What can hang from each mark:
k220: k333
k545: k333 k695
k333: k220 k545 k846
k641: k333 k695
k695: k220 k545 k846
k846: k695

Each row was made from one small tree. Brackets hold a mark, then the marks that hang from it, in the order of their numbers. Every link used is in the known rows. Write each row's tree.
Known rows:
{k333 {k545 k695} k846}: [ 3.286 -0.418 -0.058  1.447  2.422  0.098  0.233  1.166  2.262 -1.212
 -0.639 -0.342  4.553 -0.744  4.292  0.625 -1.114 -1.170]
{k641 {k333 k846}}: [ 2.262  0.364  1.275  2.332  0.302  1.558  1.219  0.957  2.473 -0.870
  1.181  0.766  1.986 -2.132  4.385 -0.296 -0.329  0.297]
{k220 k333}: [ 4.710 -0.828  0.724 -0.807 -0.818 -1.803  1.279  0.968  3.174 -1.956
  0.661 -2.644  0.761 -2.943  0.467 -0.899  0.053 -0.671]
{k545 {k333 {k846 k695}}}: [ 2.997 -3.187  2.280  0.346  0.398 -0.348  0.781  0.957  2.886 -0.041
  0.355 -4.236  4.109 -3.456  1.719 -2.245 -0.367  1.536]
{k545 k333}: [ 4.642 -1.888  1.754  0.798 -1.144 -1.262  1.171  0.936  3.241 -2.149
  1.387 -3.656  2.354 -2.869  1.277 -1.165 -1.841  0.088]
{k641 {k695 k545}}: [ 2.795 -1.674  1.994  2.319  0.879  1.633  1.321  0.958  4.527 -2.731
  1.933 -0.591 -0.002  0.055  0.476  1.459 -2.142 -1.299]
{k846 {k695 k220 {k545 k333}}}: [ 3.980 -2.527  2.572  1.954  0.198 -0.649  2.650  0.794  4.525  0.105
  1.301 -3.421  2.447 -1.652 -3.143 -0.268 -1.955  1.218]
{k641 {k695 k220 {k545 k333} k846}}: [ 3.294 -0.587  2.360  5.464  0.850  0.430  1.616 -0.292  3.693 -1.477
  3.340 -0.741  0.614  1.441 -3.270  2.876 -4.156 -1.598]
{k846 {k695 {k220 k333}}}: [ 4.196 -2.155  2.251 -1.052 -0.151 -0.830  2.674  1.112  4.386 -0.407
  0.275 -3.238  1.444 -3.572 -2.000 -1.539 -0.456  0.935]
{k846 {k695 k545}}: [ 3.015 -2.257  1.655 -0.292  0.727  0.425  2.324  0.980  5.046 -0.417
  0.712 -2.658  1.635 -1.849 -0.867 -0.430 -1.119  0.874]
{k695 k545}: [ 3.808 -1.209  0.514  0.904  0.419  0.118  1.552  1.268  4.345 -1.480
  0.984 -0.360  0.936 -0.433  0.126  1.207 -1.744 -0.534]
{k545 {k695 k220}}: [ 4.585 -1.051  1.607  1.423  0.381 -0.128  3.168  1.697  3.796 -3.215
  1.526 -1.592  2.702 -1.267  0.999  0.352 -1.778 -0.694]
{k220 {k333 k545}}: [ 4.493 -0.304 -0.082 -0.314  0.347 -1.336  0.249  0.651  3.085 -0.208
 -0.557 -1.465  1.537 -2.673  0.698 -0.267 -1.173 -0.721]
{k695 k846}: [ 3.457 -0.775  0.334  0.850  0.595  0.176  1.867  0.351  3.714 -1.490
  1.946 -0.995  1.305 -0.822  0.127  0.770 -2.767 -0.833]
{k545 {k333 k220 k846} k695}: [ 3.974 -0.671  1.938  2.907  0.959 -0.591 -0.337  0.300  1.311 -1.366
  2.477 -3.625  5.033 -0.384  4.962 -0.131 -0.789 -0.716]
{k641 {k333 k846} k695}: [ 1.029 -0.177  2.910  3.597  0.711  3.044  0.732  0.528  2.826 -2.059
  2.058  0.527  0.943 -1.846  4.974  0.010 -0.647 -0.388]
{k641 {k695 k220 {k545 {k333 k846}}}}: [ 3.160 -1.636  2.513  5.045  1.357  1.197  0.264  1.353  3.068 -1.044
  1.461  0.368  1.962  0.918 -0.250  2.216 -2.243 -0.829]
{k695 k220 k545 k846}: [ 3.893 -0.175  0.122  3.122  1.389  0.489  2.450  0.603  4.301 -0.138
  2.153  1.439  0.907  1.547 -3.342  3.180 -3.976 -1.102]
{k695 k220}: [ 4.410 -1.967  1.383  0.883  0.260  0.713  2.258  1.697  4.426 -1.100
  0.958  0.211  1.837 -1.569  0.275  0.435 -2.775 -0.114]
{k333 k545 {k846 k695}}: [ 1.962 -2.584  1.037 -0.354  2.560  1.433  0.203  1.204  3.563  1.727
 -1.637 -0.840  4.189 -2.578  2.433 -0.976 -1.532  1.106]

Which tree is each row?
[ 4.848 -0.542  0.405  0.733  0.720 -0.719  0.826  1.137  3.417  0.511
 -0.627  0.260  1.626 -1.934 -1.029  0.807 -2.315 -0.695] | {k695 {k220 {k333 k545}}}
[ 3.947  0.527 -0.447  0.954  1.616 -1.621 -0.171  0.828  1.440 -1.216
 -0.825 -1.455  3.606 -1.364  2.783  0.190  0.644 -1.501] | {k220 {k333 {k545 k695} k846}}
[ 5.164 -1.211  2.173  2.431 -0.675 -1.745  2.700  1.112  2.953 -3.355
  2.014 -3.670  3.308 -1.521  0.506 -0.290 -1.655 -0.590] | {k545 k333 {k695 k220}}
[ 5.354 -0.042  1.076  0.979 -0.273 -2.160  2.760  1.205  3.069 -3.257
  1.289 -2.632  1.766 -1.844 -0.239 -0.024  0.050 -1.225] | {k545 {k695 {k220 k333}}}
[ 2.075  0.795  0.588  2.630  1.437  2.002  0.053  0.524  2.221  1.012
 -0.159  2.115  2.676 -1.819  4.576  0.358 -1.510  0.105] | {k641 {k333 k545 k846}}
[ 1.285  1.046  3.346  4.571  0.880  3.477  1.056 -1.795  3.277 -0.518
  5.167 -0.824  0.135 -0.110  3.307  1.421 -3.284 -1.155] | {k641 {k333 k220} {k695 k846}}
[ 4.546 -0.210  0.647  4.092  0.511 -0.973  1.873 -0.074  3.403 -0.334
  2.611 -0.696  1.525  0.850 -3.783  2.411 -3.786 -0.838] | {k695 k220 {k545 k333} k846}
[ 2.793 -3.002  2.064  0.061  1.880  1.680  1.883  1.925  4.165  0.686
 -0.233 -0.517  3.531 -2.093  0.849 -0.764 -1.548  1.409] | {k333 {k846 {k695 k220}}}
[ 4.142 -0.059  0.907  2.433  1.069 -0.255  3.255  0.431  3.397 -2.511
  2.590 -1.192  2.436  0.305 -0.636  1.542 -2.886 -1.371] | {k545 {k695 k220 k846}}
[ 3.547 -0.178 -0.597  0.412  1.420 -0.845 -1.040  1.096  2.192  0.649
 -1.421  0.406  2.732 -1.900  2.030  0.189 -0.538 -0.808] | {k220 {k333 k545 k846}}
[ 1.312 -1.013  2.449  0.897  0.694  1.863  1.837  0.470  3.237  0.248
  0.965 -1.473  2.450 -3.423  3.335 -1.841  0.275  1.638] | {k641 {k333 {k846 k695}}}
[ 1.919 -2.182  1.739  0.357  3.426  2.350 -0.803  0.436  3.257  3.603
 -0.384 -0.856  4.931 -1.580  3.891 -0.264 -2.523  0.863] | {k333 k220 k545 {k846 k695}}
[ 3.897 -0.075  0.417  3.040  0.108 -1.676  1.155 -0.283  3.137 -0.953
  2.688 -2.401  1.435  0.305 -2.279  1.422 -2.786 -0.943] | {k695 {k545 k333} k846}
[ 4.400 -0.692  0.975  1.966  1.506  0.035  2.158  1.174  3.509 -1.440
  0.150 -0.150  3.408 -0.670  1.248  1.095 -2.938 -0.914] | {k333 {k545 {k695 k220}}}
[ 2.880 -2.396  1.538  1.382  2.318  1.289  1.883  1.848  4.305  1.194
 -0.081  0.722  2.957 -0.397 -1.271  0.925 -1.409  1.042] | {k333 {k846 {k695 k220 k545}}}
[ 1.820  1.316  2.477  6.163  1.042  2.814  2.755 -0.725  3.958 -1.118
  3.970  1.878 -1.104  1.317 -1.615  3.290 -3.417 -1.285] | {k641 k333 {k695 k220 k545 k846}}
[ 4.033 -0.879  1.205  2.211  0.312 -1.719  0.752  1.161  1.646 -3.144
  1.294 -3.772  4.407 -1.626  3.475 -0.871  0.160 -0.605] | {k545 {k333 k846} k695}
[ 3.578 -2.101  2.899  1.584  0.437 -0.127  0.869 -0.292  3.845  1.295
  2.469 -4.739  2.889 -1.273 -0.079 -0.362 -1.972  1.061] | {k846 {k695 {k545 {k333 k220}}}}
[ 1.705  0.080  4.169  3.771  0.263  3.574  0.961 -0.661  3.601 -1.247
  4.038 -1.215  0.272 -1.353  5.196  0.480 -2.283 -0.538] | {k641 {k333 k220} k695}
[ 4.403 -0.705  0.414  0.892  0.716 -0.787  0.604  1.959  2.557 -0.323
 -0.019  0.627  2.173 -1.561  0.420  0.413 -0.269 -0.615] | {k695 {k220 {k333 k846}}}
